Each row comes from the steps of one walk. Every step used is in the known rows, and no mark comes twice. Write the walk behind each row, first mark first.
In the rows, 128 means zero.
Known rows:
favi, debodim: [114 130  97 163 128 131 103 145 126 142 126 141 136 112 111 107 119 132
 125 122 136 139 131 108 130 124  91 112 184 140 109 104 123 154 140 138
 125 130 119 168 114 129 122 134]
mimo, fafen, panut: [111 119  99 160 132 143 112 104 103  66 148 124 108 111 108 104 100 159
 105 126 180 131  91 143 116 138 131  99 124 124 111 120 130 116 161 118
 125 124 109 130 107 132 101 155]
panut, fafen, mimo: [106 125 111 172 110 133 132 114 171  98 129 153 122 142 121 138 111  85
 134 181 156 134  74 130 117 101 128 165 152 125  87 128  96 110 193 151
 130 132  90 132 100 129 140 136]
fafen, panut: [120 119  94 132 133 143 135 127 131  72 129 123 108 110 113 113 108 136
 118 109 121 126 111 134 111 137 117  99 136 118 107 118 120 123 128 115
 109 141 116 104  93 131 107 136]
fafen, debodim: [114 120 123 144 123 132 117 125 136 122 120 136 147 127 127 124 130 121
 124 119 123 117 111 120 121 126  99 148 163 117 106 117 131 153 156 145
 119 113 139 102 157 138 112 128]
mimo, fafen, debodim, favi: [ 87 109 108 162 137 165  93 108 104 107 165 137 133 109 124 122 113 143
 142 122 199 152  80 134 143 152 114 146 139 116  85  98 136 107 208 135
 158  95 145 136 155 145 115 180]
mimo, fafen, panut, metut: [111  79  81 154 134 128 126 132 117  72 130 163 113 107  80 101 132 138
  88 132 184 124 101 114 133 124 119 101 147 116 107 122 141  97 161 107
 114 123  90 136 112 132 104 152]
pubi, panut, fafen, debodim, tega: [ 94 158 120 172 130 136 121 130 126  51 139 124 111 139 128 168 138  88
 143 127 147 131 113 137 108  89  50  90 129  92  85 110 137 106 198 155
 107 128  81 130 131 149  86  99]
misen, favi, debodim, fafen: [ 86 109 101 192 145 198  90 136 118 122 160 162 143 128 110 132  94 121
 143 132 184 149 126 133 149 178 107 101 163 132 117 126 125 165 168 123
 122 100 102 176 107 112  81 126]
dunu, panut, pubi, misen: [ 94 118 115  80 104 146 126 155 180 105 111 145  79 135 179  91 180 157
 125 142 110  78 104 126 126 122 156  50  90 161 152 146 150 124 122 128
 121 173 148  98 132 105 106 121]
nefid, bules, panut: [100 129 122  83 129 130 113 102 125  87 133 148 120 136 122 119 150 148
 162 111 127  99 145 117 106 154 111  70 151 108  94 129 130 111 104 162
 122 132 123 123 118 133 149  81]
panut, fafen, debodim: [114 113 109 179 112 131 125 105 157 107 114 136 149 143 106 130 122  89
 121 120 156 115  97 118 122 112  99 144 176 108  81 125 131 137 201 150
 127 121 103 116 142 123 112 110]
metut, nefid, bules, panut, dunu: [ 77 126 103  70 145  85 130  94 113 100 151 135 163 123 119 124 169 141
 168 187 112  87 163 134 111 144 119  65 149 101  95 136 158 112 102 150
 114 117 142 125 106 165 129  57]
metut, panut, pubi: [104 109 104 125 111 134 110 109 183 120 127 126 106 139 119 109 156 118
 129 141  96 109 127 129  68 141 159  66 106 172 126 126 155 104 113 131
 123 174 113 140 139  99 149 121]
misen, pubi, panut, dunu: [ 89 119  92 127 155 129 147 149 172 100 181 121  86 122  92 132 160 112
 110 129 148 143  95 128  59 117 117  50 117 141 127 170 162 132 119 138
 122 137 122  95 109 161 117 106]
pubi, panut: [124 127 131 129 135 145 129 141 140  85 124 101 118 123 127 160 130 140
 143 114 132 133 117 129 114 131  88  76 120 125 145 140 148 109 128 134
 124 138 109 121 118 129 111 112]
dunu, panut, metut, nefid: [129  62 120 105 125  88 133 144 126 121 119 151 162 102 113 128 153 130
 128 202 124 103 145 105 133 103 103  63 122 129 144 144 164 112 124 111
 121 120 129 154 142 116 133 112]
bules, panut, pubi, misen, favi, debodim: [ 67 111  45  88 110 223 137 146 184 114 106 176 103 154 125  89 168 124
 153 125 135 104 113 120 100 152 127  24 137 174 104 133 142 145 113 153
  88 155 111 140  85 105 108 136]
panut, pubi: [119 130 114 120 125 133 126 128 174 148 125 132 118 139 124 104 151 110
 116 133 106 129 119 125 120 118 147 132 114 162 127 132 127 109 131 123
 127 172 135 145 133 123 134 121]
nefid, bules, panut, pubi: [ 90 129  91  75 128 132 103 106 173 103 127 143 103 143 113  96 170 134
 151 112 106 102 137 121  91 140 125  74 137 143  94 128 133  94 101 148
 137 181 122 137 127 126 157  64]
panut, pubi, misen, favi: [ 75 119  86  88 118 213 159 133 170 122 105 150  99 166 166 110 155 111
 153 141 127 115 116 150 124 146 184 104  83 164 158 151 149 132 120 115
 105 140 131 105 108 104 101 140]
bules, panut: [141 115 118  89 115 129 124 130 136 108 123 140 130 135 112 128 149 118
 134 122 127 109 126 115 103 142 102  71 122 123  91 135 125 120 104 154
 115 139 109 122 116 127 137 108]
metut, nefid: [128 130 135 133 136 110 136 102 115 146 129 104 167 125 136 137  98 132
 150 185 119 126 149 141 133 120 137 126 119 129 138 119 141 132 129 112
 127 112 123 152 136 131 132 131]
mimo, fafen: [115 135 128 153 136 130 106 111 108 128 149 128 128 121 129 110 117 152
 123 144 184 138 111 135 128 134 137 122 110 129 130 130 131 123 172 127
 146 120 116 160 151 132 115 145]
nefid, metut, panut, fafen, debodim, favi: [ 86  88 130 156 135 167  92 125 149  74 129 174 117 120 115 128 133  88
 133 108 168 108  95 129 105 158 111 103 179  81  46 108 167  93 205 122
 168 108  80 115 128  91 126 128]
dunu, panut: [125 108 125 105 131 124 105 141 125  97 125 144 115 116 129 130 142 143
 128 132 139 107 128 124 119 114 113  72 101 141 130 152 133 135 125 137
 139 130 149 130 135 111 124 111]
bules, panut, pubi, misen, favi, debodim, fafen: [ 74 111  80 135 107 224 105 152 188 110 142 171 102 153 137 102 145 112
 155 131 154 110 111 125 141 195 127  31 138 154 103 132 139 141 146 140
 101 149 101 145  83 102  65 116]

Write each row's walk:
[104 121  81 119 144 107 136 135 141  72 145 135 107 116  94 116 154 117
  93 124 119 119 108 154 120 128 122  95 142 116  91 123 127 127 127 115
  93 131 144  84  68 162 104 121]  fafen, panut, dunu
[ 54 108  20 129 121 238 139 139 169  73 108 148  78 136 137  81 133 131
 140 113 133 127  91 144 111 151 139  54 152 164 118 116 135 161 131 113
  79 148 111 116  60 115  80 150]  fafen, panut, pubi, misen, favi, debodim
[ 64 103  72 182 127 227 119 143 134  52 145 155  98 116 143 106  94 158
 156 105 178 117  96 150 152 196 123  51 160 120 126 109 136 172 160 106
  84 102  90 103  49 106  36 154]  pubi, misen, favi, debodim, fafen, panut
[107 103 154 118 133 138 105 146 177 126 125 168  94 133 129  86 170 107
 109 132  96  92 136 115  79 142 151  85 115 151 122 128 170 100 129 102
 154 159 102 142 131  91 150 103]  nefid, metut, panut, pubi
[121 109 109 145 137 159 135 137 166  96 155 108  78 128 113 137 125 124
 131 111 148 151  93 124  53 116 109  59 100 142 136 158 152 133 121 140
 133 132  88 118 141 136 124 120]  misen, pubi, panut
[ 98 111 150 168 114 137 109 139 169  81 128 182 105 133 121 119 125  91
 136 182 141 109  89 121  80 126 140 124 163 107  82 133 135 113 192 136
 149 122  55 131  93 100 154 114]  nefid, metut, panut, fafen, mimo
[126 116 108  97 129 131 103 139 166 120 125 143  99 125 132 105 173 127
 116 143 115 110 122 117 114 107 131  69  83 169 134 150 136 116 124 130
 142 170 149 142 135 106 140  98]  dunu, panut, pubi
[ 85 115 107 124 126  90 119 122 152 105 143 141 128 118 103 129 174 116
 118 154 111 102 134 140  72 153 142  63 132 135 114 134 163 115 121 137
 102 132 137 102 101 140 131 115]  metut, panut, dunu
[ 55  97  59 101 119 214 118 160 161 106 110 176  95 129 156  93 166 141
 144 143 147 107 105 126 122 131 133  29 114 182 147 143 149 158 138 139
 110 147 136 141 100  97  97 132]  dunu, panut, pubi, misen, favi, debodim
[115  76  96 142 139 146 156 161 187 107 145 137  87 124  83 127 155 112
 111 116 150 136  98  89  75 104  97  59 134 136 144 155 172 114 120 131
 125 134  76 111 142 140 133 126]  misen, pubi, panut, metut
[ 77  75  98 137 145 135 142 113 153 100 170 122 117 114 111 121 132 137
 160 163 138 128 135 104  78 101 102  60 153 115 161 153 194 107 110 122
 135 126  84 134 148 140 139  79]  misen, pubi, panut, metut, nefid, bules
[101 131 161 178 112 142 107 138 155 117 173 143 118 117 150 137  97 121
 152 182 150 135  87 136 155 157 130 168 132 117 107 117  99 127 182 129
 137 113 117 123 107 135 110 140]  debodim, fafen, mimo
[141  81 112  95 111  93 149 124 142 132 111 155 171 125  84 132 150 102
 143 194 110 104 150  96 123 113  94  68 144 121 103 128 153 102 104 127
 104 128 102 148 123 126 132 104]  bules, panut, metut, nefid
[108 120 107 186 122 151 118 120 161  63 113 108 138 139 102 158 128 106
 122 111 154 118  86 121 119 104  57  99 167 101  97 141 150 119 196 152
 117 126  87 111 138 120  88  96]  pubi, panut, fafen, debodim
[129  84  78 128 129 121 149 148 146  75 109 159 110 111  85 105 144 120
  95 110 128 122 111 114 124 129 105  89 163 112 109 114 136 108 122 109
  92 135 106 103  90 124 123 132]  fafen, panut, metut
[ 72 155 106 119 123 122 103  92 115  42 139 172 118 147 119 129 162  97
 169 110 137 102 152 129  93 124  74  86 161  71  40 103 125 105 177 176
 114 123  88 124 127 152 119  61]  nefid, bules, panut, fafen, debodim, tega
[ 97  86  98  80 125 106 135 132 144  90 113 182 120 122 101 112 183 133
 142 108 133  93 155  91 118 137  93  68 178  94  98 136 152  90  94 151
 113 136 101 130 120 131 158  69]  nefid, bules, panut, metut
[ 90  93 112 168 142 108 112 112 119  67 155 140 140 102 118 109 108 155
 151 165 140 106 151 130 164 159 117  97 172  75 129 110 165 100 143  78
 110 113  85 123  98 132  87  81]  debodim, fafen, panut, metut, nefid, bules
[ 73  92  77 155 147 107 117  84  91  70 147 150 147  98 104  94 115 169
 137 176 169 115 130 127 130 128 122  95 165  96 130 112 167  97 154  97
 117 108  96 153 116 151 119 107]  mimo, fafen, panut, metut, nefid, bules
[100  91 142 170 121 137 101 127 153  88  99 174 134 132 109 114 138  89
 106 121 142  83 112 106  85 132 109 103 188  95  70 127 171 139 205 132
 149 107  72 114 139  97 117  91]  nefid, metut, panut, fafen, debodim
[121 112  75 124 135 143 126 125 183  92 124 123  83 127 110  91 138 113
 100 118 111 128 105 138 108 129 138  96 118 161 109 114 118 112 124 111
 108 177 119 118  98 127 123 119]  fafen, panut, pubi
[ 65 100  79 122 130 152 102  65 127  58 149 134 157 130 114 139 119 116
 205 147 160 116 126 132 119 145  88  98 186  84  43 102 151  92 180 160
 147 106 104 134 129 130 127  94]  metut, nefid, bules, panut, fafen, debodim, favi
[ 77 106  88 137 123 226 134 139 179  61 143 146  71 149 154 110 118 129
 147 124 151 111  96 163 144 184 177  64  86 133 130 136 138 131 147  92
  90 136 107  83  71 104  52 130]  debodim, fafen, panut, pubi, misen, favi
[ 96 104 107 137 136 160 110 129 123 110 146 130 126 117 132 134 124 125
 151  99 143 149 100 132 142 152 106 150 159 111  82 101 131 112 163 141
 137 104 159 108 143 132 120 165]  fafen, debodim, favi
[ 98 109  99 173 128 162 112 113 143  90 144 132 127 133 106 139 118  87
 144 107 172 147  89 133 136 141 103 147 175 102  52 106 126 102 199 145
 149 123 116 113 137 124 115 149]  panut, fafen, debodim, favi
[  4 118  86 122 104 224  98 135 196  75 163 193  88 145 167  82 143 137
 198 165 155 110  86 127 128 190 138  63 182 134  92 124 115 135 163 164
 101 135 102 133  68 123 101 101]  nefid, bules, panut, pubi, misen, favi, debodim, fafen, mimo
[120 109 153 160 123 128 104 127 146  92 113 166 114 138 104 118 135  95
 111 135 140  95 127 117  89 132 130  83 151 111 104 136 169 104 172 121
 160 129  58 134 119  84 134  91]  nefid, metut, panut, fafen
[119 107 167 124 135 134 106 149 129 104 119 168 111 121 127 112 137 134
 119 124 121  96 142 124  94 145 136  83 129 112 121 129 164 116 136 111
 148 123  95 126 130  96 137 111]  nefid, metut, panut
[ 87 116  77 142 154 107 111 115 109  72 164 138 112 111  89  96 140 135
  83 143 171 123  92 150 123 132 132  89 133 121  95 137 139 125 162 116
 109 121 131 109  83 159  97 136]  mimo, fafen, panut, dunu
[ 58  97  87 148 121 217  88 161 174 106 142 171  91 131 161 101 148 149
 143 142 163 105 114 138 148 165 136  27 121 164 150 142 152 154 166 125
 116 138 129 149 101  90  63 122]  dunu, panut, pubi, misen, favi, debodim, fafen
[ 64  69  68 183 121 195 144 140 126  80 127 171 143 111 125 108  96 139
 156 175 169 110 114 132 175 174 116  53 185 109 130 104 163 154 161  79
  68  92  73 128  61 117  42 150]  pubi, misen, favi, debodim, fafen, panut, metut, nefid
[115 108  93 178 137 164 129 116 187  83 157 106  87 146  88 145 107  98
 127 117 182 148  83 125  57 101 100  61 117 140 115 162 152 124 157 147
 150 147  50 125 127 118 123 105]  misen, pubi, panut, fafen
[ 29 152  37 146 131 230 128 126 112  63 147 173  61 120 150  70 131 124
 145 145 177 150 112 170 114 135 143  44 100 160 100  95 134 133 185 119
  79 135 104 161  64 142  68 178]  mimo, fafen, panut, pubi, misen, favi, debodim, tega
[ 68  66  62 180 122 206 134 174 148  65 128 191 105 118 112 102 129 132
 130 114 180 113 102 122 169 183 107  50 197 109 115 114 149 149 155  97
  70 109  81 104  49 113  36 156]  pubi, misen, favi, debodim, fafen, panut, metut
